Known rows, with every way that one mark hangs from another
[J594 [J658 J375 J711] [J900 J69]]: [-6.9 24.0 -33.0 -3.8 -11.4 -3.7 6.1 -0.4 6.4 -7.3 -1.5 -0.9 23.2 -4.4 15.5 4.8 -0.8 -0.1 -27.2 5.5 0.1 -11.3 26.8 -8.5 -14.5 -15.9]
[J375 [J658 [J711 [J594 J69] J900]]]: [-5.5 -12.8 -4.8 -8.6 3.9 -8.6 2.4 -6.7 3.1 4.4 5.4 -5.6 -24.0 2.6 -5.6 -5.2 -9.7 -7.0 18.2 -7.2 2.3 17.1 -3.6 18.5 0.6 20.9]
[J375 J658 J900]: [15.8 11.3 8.4 8.4 5.4 6.3 -10.4 -5.6 -7.2 -5.0 6.3 -1.4 -1.0 10.6 -5.6 -25.3 2.8 -24.2 22.1 3.6 -0.6 27.9 -14.2 21.2 0.8 5.3]
[J69 [J375 J658] J594 [J711 J900]]: [11.0 -44.6 7.1 -21.5 0.1 10.5 17.3 1.7 -8.8 -2.3 -8.0 6.9 -2.4 -7.1 3.6 -7.2 -20.1 -6.1 37.1 -7.4 0.0 -5.3 -28.4 -3.9 9.2 12.6]
[J711 [J594 [J658 J900]]]: [-7.2 35.3 -1.3 16.1 7.8 -7.6 1.1 -0.4 15.7 7.6 2.9 -1.9 -13.2 -5.8 -12.1 3.3 5.0 5.0 4.3 6.2 -1.7 9.3 -11.9 3.3 -4.4 17.2]
[J711 [J69 J594 [J658 J375]]]: [6.2 -1.7 -14.1 4.9 0.7 14.7 -5.0 1.7 -12.7 6.3 -1.4 0.6 -14.2 -3.9 7.7 2.0 -2.6 14.9 -0.8 -10.2 9.2 -10.9 -17.5 -20.6 0.6 -3.6]
[J658 [J900 [J69 [J375 J594]]]]: [1.7 9.5 -3.7 -0.8 -12.4 3.9 -6.3 9.8 4.0 -1.8 4.5 -2.6 19.1 2.2 7.1 -1.4 5.9 -1.5 -18.2 -0.7 2.5 -16.2 8.7 -14.6 17.1 -18.0]
[J375 [J594 J69 [J658 J711 J900]]]: [1.3 -29.3 -11.6 10.6 -6.9 -10.9 1.8 2.6 7.0 1.4 1.9 0.6 -5.0 -8.6 4.7 16.6 -8.4 8.4 1.4 3.2 4.4 -1.9 36.8 -5.4 -14.0 9.7]
[J594 [J69 J375] J658 J900]: [-1.0 -14.2 -15.0 0.5 12.4 11.7 -23.1 -0.3 3.5 -4.6 -5.8 0.0 21.4 -5.2 24.3 6.6 -6.5 27.4 -13.0 -4.9 2.4 6.8 -10.1 -19.3 -4.7 -1.3]
[J69 J594]: [7.1 -17.0 12.6 4.1 -0.8 7.5 4.4 -2.0 -5.7 -2.7 -8.3 1.8 -4.4 4.7 -13.5 -2.8 5.5 13.3 6.5 -2.0 -5.5 1.2 -7.7 -1.4 0.7 5.0]
[J375 [J594 J69 J900] [J658 J711]]: [10.1 -51.1 -20.8 0.9 -12.7 3.8 -2.2 -6.5 -5.5 -3.8 -2.6 -4.7 -5.7 2.6 13.2 1.1 -11.1 -9.7 19.3 -2.8 6.7 13.2 36.3 10.3 -6.1 7.5]
[J900 [J594 [J69 J375 J711] J658]]: [-5.8 -19.8 7.4 -6.1 3.8 5.6 -2.0 8.0 2.2 -5.5 -13.4 -0.5 -2.1 -4.3 11.2 23.1 -11.0 29.8 -5.4 7.0 1.0 -16.5 7.7 1.9 -9.9 -16.0]
[J69 J658 J900]: [4.0 -9.5 3.6 10.6 4.9 -2.3 10.4 0.8 -5.7 4.1 -5.5 6.5 -13.4 -7.1 1.5 -19.8 1.7 -5.1 1.8 -16.5 -4.8 14.6 -15.4 -8.0 -10.4 5.5]
[J900 [J69 J375 J594 J711]]: [4.7 -14.5 12.3 -26.5 -13.3 1.6 12.6 6.4 -3.7 -7.5 -12.5 7.7 5.7 2.3 7.6 8.1 -9.4 19.0 3.3 1.7 -6.7 -33.7 -12.0 -7.1 7.2 -13.3]
[J900 [J69 J375] [J594 J658]]: [-2.6 25.1 0.3 -2.2 -9.3 10.4 -4.8 7.0 2.9 -6.9 -11.8 -4.5 -4.8 4.7 6.6 15.0 -1.2 24.4 -36.1 4.8 5.1 -22.0 0.4 4.7 3.6 -28.4]
[J375 [J594 [J69 [J711 J900]]] J658]: [4.9 -41.1 -4.8 -7.9 -2.2 2.3 -3.1 -3.8 -9.9 -4.1 -1.4 -1.1 -24.7 5.1 11.3 -1.3 -14.2 -8.1 30.0 -4.8 4.3 8.0 14.3 13.7 10.8 18.3]
[J711 J594 J658]: [-5.9 32.0 15.9 4.7 13.3 -10.3 -10.9 -6.4 5.7 12.2 5.8 -1.9 -33.5 2.4 -10.0 5.6 6.4 2.0 16.3 1.1 -4.3 11.6 -40.9 20.6 15.3 26.1]
[J594 [J900 J69]]: [-6.1 21.6 -9.9 -0.3 -8.8 2.7 -9.1 -2.0 0.4 -8.8 -3.7 -4.4 7.9 14.2 9.3 -10.4 13.8 1.8 -32.1 -4.4 -9.4 7.8 13.5 1.2 14.1 -7.3]
[J711 J375 J594 J658 J900]: [-10.7 35.1 15.4 -5.1 16.8 -5.5 -25.5 -8.1 7.7 19.4 16.4 -2.8 -24.5 5.8 -24.5 5.0 3.1 -3.6 -17.3 -11.1 0.1 22.5 -68.7 6.6 41.7 49.2]
[J69 J375 J900]: [2.1 -19.9 17.0 -2.3 10.5 1.3 1.3 2.2 -0.2 2.2 -1.0 4.5 27.0 -3.3 0.8 -15.2 3.6 -4.3 -6.5 -11.7 -2.9 1.4 -29.3 -17.5 2.3 -11.5]
[J658 J711]: [-1.9 -17.4 14.2 -4.5 0.1 -17.2 12.1 -5.1 -0.6 -0.5 2.7 0.7 1.1 3.2 -11.6 -7.2 8.3 -6.2 -0.6 1.9 -5.7 4.8 18.2 8.2 -9.9 -3.8]
[J375 [J900 J69]]: [6.6 30.6 9.9 -0.4 -8.0 -2.5 -14.5 1.6 -0.8 -8.2 4.7 -1.2 4.9 17.9 -6.1 -14.0 9.2 -6.2 -25.6 4.0 -8.2 7.0 -10.3 11.3 16.1 -4.0]
[J375 [J658 [J711 J69 J594]]]: [-3.2 3.5 0.5 -3.5 3.3 -13.2 5.3 -11.4 0.0 9.8 6.6 -4.3 -31.8 5.0 -2.7 -2.3 -4.1 -9.6 22.9 -1.3 5.9 9.1 -2.4 22.7 -3.1 10.5]
[J375 [J594 J658 [J900 J69]]]: [6.9 3.2 -20.3 10.0 -17.4 3.4 -7.4 -3.5 0.6 -6.2 -8.6 -1.0 -13.7 6.0 9.8 6.8 -1.2 5.1 -25.0 1.8 3.9 0.8 17.9 1.8 10.8 8.7]
[J658 J375 J900]: [-9.6 29.0 -9.6 10.6 8.7 7.5 -3.9 7.8 4.1 -1.2 12.2 -5.1 42.7 -4.5 -0.4 -12.7 19.4 -13.2 -4.4 3.2 -1.5 -1.9 15.7 -20.4 -4.1 -24.3]
[J375 J658]: [2.9 7.8 5.4 4.2 10.7 5.1 -2.8 -10.1 -8.9 -3.6 0.8 -2.2 -9.6 6.9 2.0 -19.1 7.1 -9.4 29.4 -1.8 1.1 17.6 2.7 17.5 -6.7 -4.2]
[J375 J594 J658 [J900 J69]]: [23.6 8.6 -3.6 4.5 -20.2 8.0 -13.4 -2.5 -8.3 -7.8 2.8 -2.4 -15.9 17.0 0.4 -11.6 -5.9 -21.7 6.7 6.1 6.9 7.0 -0.4 24.1 16.2 3.7]

Rows
[-11.4 43.9 -6.1 11.6 15.7 1.2 -9.5 5.4 3.9 5.9 15.8 -2.8 20.8 -9.2 7.5 -3.8 14.7 -14.9 12.7 -0.1 -3.4 3.7 -5.5 -8.7 4.3 -6.7] | [J711 [J658 J375 J900]]
[5.5 -1.1 3.4 5.3 2.4 5.7 -27.8 -8.6 -2.9 9.6 7.8 -0.6 -3.6 5.7 -5.6 8.5 5.1 -7.3 -12.4 -5.1 3.8 16.5 -24.6 -1.1 29.3 28.3] | [J711 [J375 [J594 J900]] J658]
[8.4 27.5 -5.7 11.3 8.7 5.2 -12.5 -0.1 0.9 -4.2 6.2 1.2 20.9 -1.7 -4.6 -6.4 3.1 -5.9 -5.6 12.0 3.9 4.4 -15.6 -5.1 -9.4 -5.3] | [J594 [J658 [J375 J900]]]
[1.7 -34.9 23.4 -11.2 -1.7 -2.5 19.6 0.6 -1.0 3.4 -9.4 12.6 13.7 -2.5 -15.9 3.1 -6.7 2.6 4.4 -7.7 -12.7 -5.4 -22.8 -15.8 -0.6 17.3] | [J69 J594 [J711 J375] J900]
[7.8 -25.1 4.5 3.2 -5.0 -7.0 20.6 -4.2 0.2 -0.6 -10.5 7.0 -13.5 -7.5 -11.5 10.1 -8.0 15.3 12.0 3.0 -2.5 -3.5 4.5 1.1 -21.0 13.1] | [J69 [J594 [J658 J711]]]
[2.2 17.0 -11.5 14.8 -12.7 -2.7 -1.1 2.2 5.0 -2.0 -0.4 0.0 -12.0 -0.2 3.7 7.3 1.2 2.4 -11.3 4.5 3.8 -6.0 23.1 -1.3 4.1 3.5] | [J375 [J594 [J658 [J900 J69]]]]
[21.7 -46.6 2.5 4.0 -5.2 8.0 3.9 5.5 -7.9 7.1 -6.5 7.8 -4.3 -13.0 4.7 -9.3 -11.8 -5.7 2.2 -14.3 9.9 -4.9 -31.1 -22.0 1.3 0.4] | [J69 [J375 J594] J658 J900]
[-4.8 22.6 -6.8 14.1 2.4 13.6 -2.4 3.7 1.1 -4.6 -6.4 -7.2 5.6 -0.6 -5.9 9.7 7.9 9.0 -18.8 10.6 6.1 -7.5 14.0 2.8 -10.4 -23.7] | [J900 [J594 [J658 J375]]]
[-9.2 -4.4 9.4 -11.8 15.7 -6.9 -11.5 -5.6 1.1 -1.1 -1.5 7.1 0.1 -0.3 6.6 17.0 -8.0 29.1 2.2 2.9 -3.3 -2.0 -3.5 -4.6 -11.6 10.6] | [J594 [J69 [J711 J375]] J658]
[7.6 17.5 -17.4 -5.1 -14.3 15.9 2.5 6.2 -9.6 -5.1 -8.5 2.4 -5.2 -1.9 7.3 0.4 -3.0 18.3 -6.9 -4.0 2.3 -23.9 -7.0 -14.7 -4.5 -17.4] | [J900 [J69 J594 [J658 J375]]]
[-12.6 36.5 -5.2 1.1 -2.3 -14.4 13.4 4.4 8.9 -4.6 -1.6 5.0 -3.2 -4.7 12.9 3.4 1.3 4.6 0.3 5.9 -10.1 -7.0 22.7 1.5 -9.0 -1.7] | [J594 [J658 [J900 [J69 J711]]]]
[-1.6 -0.2 9.8 -2.9 7.4 -13.9 2.0 -10.5 3.4 4.1 4.2 5.1 1.4 -2.2 -13.8 6.7 -0.6 7.0 -10.1 3.4 1.9 4.2 -0.6 -0.3 -16.3 9.1] | [J594 [J658 [J711 J375]]]
[2.9 2.3 -9.9 8.6 6.3 7.1 6.8 4.7 -6.3 3.2 -0.6 4.5 11.9 -11.8 5.6 -18.3 2.3 -10.0 1.0 -12.4 1.0 1.1 -15.4 -21.5 -15.2 -12.2] | [J69 [J658 J375] J900]
[-16.4 52.3 -18.1 8.6 -11.9 14.8 -1.7 17.3 6.8 -6.7 3.3 -12.2 33.2 3.9 2.3 2.3 18.4 -3.3 -37.0 5.9 -0.6 -20.0 35.4 -9.2 5.1 -44.1] | [J658 J375 [J900 J69 J594]]
[-4.3 -9.5 4.0 2.7 -2.0 -3.7 4.0 2.0 2.7 4.1 -4.8 -4.1 -12.2 -2.6 0.0 18.4 -5.2 13.2 -24.6 2.3 8.4 -10.1 8.8 4.9 -5.3 -13.3] | [J900 [J594 [J658 [J711 [J69 J375]]]]]
[-12.6 32.7 6.9 19.2 5.9 0.0 -3.7 7.6 5.6 5.7 4.5 -6.9 -9.7 -2.3 -1.7 4.2 14.3 -7.6 0.4 -1.6 -7.4 13.2 6.4 13.1 10.7 1.9] | [J711 [J658 [J900 J594]]]
[0.7 -18.6 9.8 -12.1 1.7 -1.2 10.0 -3.4 -0.3 2.5 -5.9 10.5 -9.8 -4.1 -16.0 10.7 -13.9 11.2 -2.9 -3.7 -4.8 0.4 -26.0 -10.0 8.7 37.2] | [J69 [J594 J658] [J711 J375 J900]]
[-11.9 -13.0 17.2 -9.0 2.2 5.6 -10.2 4.3 -0.7 -3.4 -5.8 -4.8 3.1 10.4 -6.7 17.3 3.3 21.6 -21.0 3.1 -5.2 -5.8 13.6 5.6 4.3 -10.4] | [J900 [J594 [J69 [J711 J375]]]]
[-9.3 1.3 -5.4 -6.3 3.8 -10.2 0.0 -2.4 -2.8 4.4 12.6 -4.0 16.8 1.8 2.7 0.3 7.3 -7.4 -14.7 0.2 5.3 -11.4 15.2 -9.7 -4.1 -20.0] | [J658 J375 [J711 J69]]
[-6.0 18.7 1.2 -6.8 7.2 -10.3 10.8 -1.5 7.5 2.2 -1.9 3.5 -6.1 -6.7 -5.5 9.8 -4.4 3.6 19.5 16.0 -1.7 -14.1 -11.6 4.7 -11.0 5.0] | [J69 [J711 [J594 [J658 J375]]]]
[-3.3 -10.4 -0.6 -1.8 -6.6 -14.5 10.3 -4.4 10.1 4.7 0.3 -3.6 -1.9 2.9 -15.6 -1.5 4.7 -8.2 -8.6 3.4 -5.9 10.9 4.9 9.0 -0.8 13.7] | [J658 [J711 [J594 J900]]]
[-4.3 -19.6 1.7 -14.1 12.3 3.5 -2.2 5.8 -0.6 -3.7 1.9 1.7 20.0 -7.0 24.9 -2.5 -9.2 4.4 36.8 -2.0 -1.9 -5.1 5.9 -6.8 -9.0 -13.7] | [J594 [J69 [J375 [J658 J900]] J711]]
[-4.8 0.0 -3.7 10.6 -6.7 -0.6 20.2 3.8 3.1 -0.8 1.2 -7.9 -0.1 -2.8 -4.5 -6.7 4.8 -22.1 17.5 2.6 -0.4 11.3 43.3 19.1 -16.4 -13.7] | [J375 [J658 J711 [J900 J594]]]
[4.3 -25.1 20.5 -12.6 -2.7 -5.9 -2.2 -5.7 -5.0 1.8 1.7 5.1 0.3 7.7 -14.5 5.8 1.0 -4.0 0.2 6.8 -0.3 -6.2 -0.4 -0.3 11.7 10.4] | [J69 [J711 [J375 J594]]]
[6.3 -20.6 14.2 -19.3 9.7 0.9 8.4 -3.0 -8.1 -3.5 -2.4 5.4 6.9 -3.5 12.7 -10.9 -8.0 -9.6 43.4 3.9 0.8 -6.3 -10.2 6.4 -6.6 -12.0] | [J69 [J375 J658] J711]
[-9.8 7.8 -10.5 2.6 0.3 -7.5 13.6 7.8 7.0 0.8 13.9 -3.4 44.0 -9.5 -4.5 -7.7 12.5 -21.1 -1.7 5.7 -1.8 -7.4 33.1 -17.5 -16.2 -24.2] | [J658 J375 J711 J900]
[11.5 -39.2 -4.5 -1.1 -10.9 -5.0 10.3 -8.3 -7.3 1.0 4.1 -2.5 -23.7 2.9 -8.0 -10.7 -8.4 -29.1 18.3 -4.4 9.3 14.1 18.0 17.8 7.5 18.3] | [J375 J594 [J658 [J711 J900]]]
